Each row was made from one path, in order. Every step used is in the known rows, and no mark comes twice. Write each row's path.
Known rows
Z E K R N L: [-15   6  35  20   9  19   8   1 -13   6   6   9  11  -8   2  13   2]
E K R: [ -8  -4  26  15  17  15   4   2  -4   6   6   7  13 -11   9   3   1]
L G E: [ -7   3  17  -1  -4  17  -6  11 -14  -1   2   5 -13  -8   0  -9  -1]
N L G E: [ -5   8  20  10  -1  16 -13   9  -7  -2   3   5  -7  -9 -15 -11  -1]
Z E N: [ -8  10  22   1  -4   5  -4   6 -18   2   6  16   5  -3   8  16   1]
E K: [-8 -3 29 21  8  6 -2  9 -6 -2  3  9 10 -7  7  0  3]
L N E: [ -4  -7  -7   4  -2 -17   5  15 -22  -4   2   7   4  -7   7   1  -4]
N L G: [ -3  11  15  10   5  14  -8   5   2  -6   2   5   1  -7 -18  -6  -3]
K R N: [-7  4  6 -8 13 21  4 -1 -8  3  6  9 13 -8  7  3 -9]
G E: [ -7  -1   9  -1  -4   6 -16  16 -21   4   5   9  -5  -9  11  -6   0]
E K R N: [-9 -3 31 15 14 20  8  1 -6  3  5  9 15 -8  7  2 -2]
R N L G E: [ -8   8  23   9  -3  23  -5   8  -9  -8   1   9  -2  -5 -14  -9  -5]
L G E K R: [ -9  -3  31  10   4  24   1   6 -12   5   4   4  -9 -11   2  -9   2]
R N L G E K: [ -9   4  36  22   0  24  -1   8  -9  -8   1   9   0  -5 -13  -9  -2]
G L N E K R: [ -3 -10  10   4   9  -9  14   9 -10  -4   5   3  15  -6  -7  -5  -8]
R N: [ -7   6   9   0   1  12  -2   8 -10  -8   1  12   9  -2   5   0  -7]
N E C: [ -7   5   8  -8 -12   4  -1  23 -23   0   2   8 -12   1  17  -6  -3]
K R: [ -5   3   0  -9  15  14  -1   0  -6   7   7   7  11 -11   9   4  -6]
E C: [ -7  14  22 -10  -2   3  -6  16  -4   0  -1   8   0  -1   9  -4  -7]

Which path is each row?
[ -7   3  31  19   7  24  -6   4  -5   3   5   4  -3 -12 -15 -10   1] : N L G E K R
[-11  -6  33  19   6  21  -5   8 -17   7   7   9   2 -12   2  -7   1] : G E K R N L
[ -6 -12  10  18   0 -15   8  16 -21  -3   2   7   5  -7   7   0   0] : L N E K
[ -4   3  25   0  -8  17  -7   9 -15  -2   3  10 -12  -6  -3  -8   0] : L G E N
[ -3  -1  24   7  -7   9 -21  12 -18   2   7  15  -3  -8  -4  -7  -1] : G E N L
[ -8  -8  13  17  -4   6   2  17 -24  -1   4   9  -4  -4  16  -3   5] : N E K
[  0   9  28   9  -1  14  -9   3  -1  -7   4  14   3  -5 -18  -3  -4] : E N L G
[-9  0 38 22 15 27 10 -1 -1  0  4  7 11 -9 -7 -2 -2] : E K R N L G
[ -6 -12   8  14   6 -10  12  11 -19   1   4   6   7 -10   8   2  -2] : L N E K R
[ -1  -1   6  -4   8 -16   4   8  -1 -10   2   4  21  -4 -13  -4 -12] : G L N
[ -7   5  17   0   8  30   0   0  -9   3   6   7   2 -10  -8  -5  -8] : K R N L G E
[ -7   4  32  22   1  18  -9   9  -6  -2   3   5  -5  -9 -16 -12   2] : N L G E K
[-6  7 14  0 13 28  4 -3 -2  0  5  7  9 -9 -9 -2 -9] : K R N L G
[-10  -4  17  14  -6  14   7  15 -23  -7   2  12   0  -1  12  -3   0] : R N E K
[ -8  -9  11  12   3  13   6  12 -23   5   7   8  -2  -8  17  -1   4] : N E K R
[ -7  -1  -1  -8   5  22   7   5 -19   3   7   9   4  -7  12   1  -6] : K R N E
[ -2   0   8  -8  -2 -16   8  17 -11  -9   1   3   8   0  -6  -9 -12] : G L N E C
